Known rows, with every way that one mark hangs from another:
E[F[V] M[W]]: [.02,.14,-.04,.44,-.47,.24,.00,-.21,-.08,-.08,-.41,.10,-.19,.44,-.19,.02,-.03,-.12]
N[X]: [.08,-.13,-.10,.04,-.38,.08,-.08,-.03,-.29,-.23,.15,.31,-.33,.28,-.15,-.09,-.16,-.18]
M[E[F] W[J T]]: [.15,-.12,-.06,.42,-.43,.04,-.01,-.33,-.18,-.27,-.08,-.01,-.31,.21,.22,.17,-.17,.02]
N[X[T[W[J M[E[F]]]]]]: [.13,-.25,-.55,.14,-.33,.17,.01,-.28,.06,-.09,.32,-.01,-.40,.35,.22,.04,.00,-.10]
E[F]: [-.09,.03,-.26,.18,-.33,.09,-.10,-.18,-.21,-.25,-.20,.17,-.36,.33,-.20,-.13,-.15,-.05]
J[W[M[E[F]] T]]: [.11,.00,.01,.26,-.50,.13,-.06,-.26,-.07,-.31,-.07,-.04,-.43,.22,.33,-.09,-.11,.07]
N[X[T]]: [-.11,-.13,-.12,-.04,-.40,-.03,-.05,-.10,-.23,-.13,.36,.30,-.36,.38,-.18,-.16,-.07,-.22]
F[E[M] V]: [.05,.28,.00,-.11,-.64,.29,.10,-.16,-.25,-.11,-.14,-.05,-.26,.54,-.26,-.24,-.08,-.19]
F[E[M[W[J T]]] V]: [.31,.17,.08,.06,-.75,.17,.20,-.16,-.14,-.07,-.20,-.10,-.18,.45,.18,-.05,.12,-.09]
J[W[M[E[F[V]]] T]]: [.09,.09,.12,.27,-.53,.32,-.05,-.21,-.02,-.18,-.01,-.21,-.49,.31,.41,-.03,-.05,-.01]
X[T[W[J M[E[F[V]]]]]]: [.08,.02,-.44,.12,-.35,.32,.06,-.36,.03,.01,.19,-.26,-.48,.45,.30,-.02,.09,-.09]
M[E W]: [.12,-.04,.13,.37,-.43,.14,.07,-.34,-.45,-.29,.18,.16,-.20,.24,-.07,.09,-.31,-.08]
E[F M[W[T]]]: [.04,.04,-.06,.37,-.57,-.10,-.02,-.20,-.08,-.23,-.47,.25,-.20,.24,-.12,.01,.01,-.08]
J[W]: [.02,-.01,.00,.13,-.44,.07,.01,-.19,-.29,-.27,-.02,.17,-.39,.25,.13,-.30,-.08,.06]
F[E[M[W]] V]: [.13,.21,.12,.15,-.68,.30,.22,-.19,-.24,-.05,-.14,-.02,-.08,.52,-.17,-.08,-.06,-.17]
W[J M[E[F]] T]: [.36,.00,-.24,.11,-.43,.16,-.12,-.24,-.08,-.31,-.09,-.03,-.41,.29,.26,.02,-.10,.04]
M[W[J]]: [.35,-.06,-.11,.24,-.41,.09,.07,-.22,-.30,-.23,-.01,.21,-.20,.30,.17,-.04,-.06,.05]

Rows:
[.26,.02,.07,.17,-.46,.26,.01,-.26,-.26,-.31,.16,.06,-.34,.29,.27,-.20,-.21,.06]
J[W[M[E]]]
[.16,.04,-.12,.15,-.47,.13,-.12,-.21,-.13,-.31,-.04,.03,-.38,.27,.08,.02,-.16,-.08]
W[M[E[F]] T]
[.03,.13,.05,.39,-.58,.07,-.01,-.15,-.04,-.09,-.45,.08,-.24,.34,-.05,.07,.08,-.16]
E[F[V] M[W[T]]]
[.31,-.08,-.55,.21,-.34,.26,.02,-.34,-.08,-.23,-.03,-.06,-.39,.26,.25,.01,-.06,.03]
T[W[J M[E[F]]]]
[.29,.01,-.42,.21,-.35,.44,.03,-.30,-.02,-.13,.00,-.24,-.44,.36,.33,.06,.01,-.04]
T[W[J M[E[F[V]]]]]
[.23,-.01,-.26,.39,-.42,.09,.00,-.29,-.07,-.21,-.47,.21,-.17,.38,-.07,-.01,-.05,.07]
E[F M[W[J]]]
[.26,.00,.15,.11,-.58,.12,-.01,-.21,-.22,-.32,.14,.04,-.41,.19,.41,-.16,-.09,.03]
J[W[M[E] T]]
[.14,-.01,.07,.43,-.45,.22,.00,-.31,-.14,-.13,-.04,-.18,-.36,.30,.29,.22,-.12,-.04]
M[E[F[V]] W[J T]]
[.22,.07,-.08,.31,-.55,.12,-.01,-.19,.00,-.09,-.46,.01,-.28,.38,.15,.07,.11,-.05]
E[F[V] M[W[J T]]]
[.21,.09,-.16,.39,-.44,.27,.01,-.24,-.03,-.07,-.44,.01,-.22,.48,.00,.04,.02,-.01]
E[F[V] M[W[J]]]
[.16,.05,-.19,.23,-.36,.28,-.10,-.29,-.18,-.30,-.02,.04,-.33,.37,-.08,-.02,-.26,-.06]
W[M[E[F]]]
[.14,-.01,-.02,.50,-.33,.37,.01,-.36,-.17,-.13,-.03,-.17,-.30,.39,.15,.19,-.22,-.03]
M[E[F[V]] W[J]]
[.14,.15,-.08,.24,-.38,.47,-.08,-.24,-.13,-.15,.01,-.15,-.38,.47,.01,.05,-.20,-.13]
W[M[E[F[V]]]]
[.31,-.11,.08,.25,-.51,.01,.02,-.31,-.35,-.30,.13,.07,-.26,.17,.28,.11,-.15,.01]
M[E W[J T]]
[.53,.00,-.09,-.05,-.51,.13,-.05,-.21,-.24,-.33,.14,.04,-.39,.27,.33,-.04,-.07,.01]
W[J M[E] T]
[-.04,-.06,-.02,.52,-.35,.18,-.01,-.36,-.27,-.26,-.04,.09,-.22,.27,-.12,.13,-.34,-.06]
M[E[F] W]
[.19,.04,.09,.22,-.65,-.14,.04,-.14,-.25,-.25,-.28,.33,-.17,.22,-.06,-.05,.04,-.12]
E[M[W[T]]]
[.09,.07,-.30,.26,-.38,.40,.03,-.26,-.06,-.13,.02,-.17,-.42,.33,.13,.07,-.04,-.17]
T[W[M[E[F[V]]]]]
[.26,-.03,-.27,.08,-.45,.18,.08,-.26,-.28,-.27,.20,.08,-.33,.22,.11,-.06,-.10,-.12]
T[W[M[E]]]
[.12,.22,.19,.11,-.79,.14,.21,-.13,-.18,-.09,-.15,-.02,-.14,.41,-.01,-.06,.07,-.21]
F[E[M[W[T]]] V]
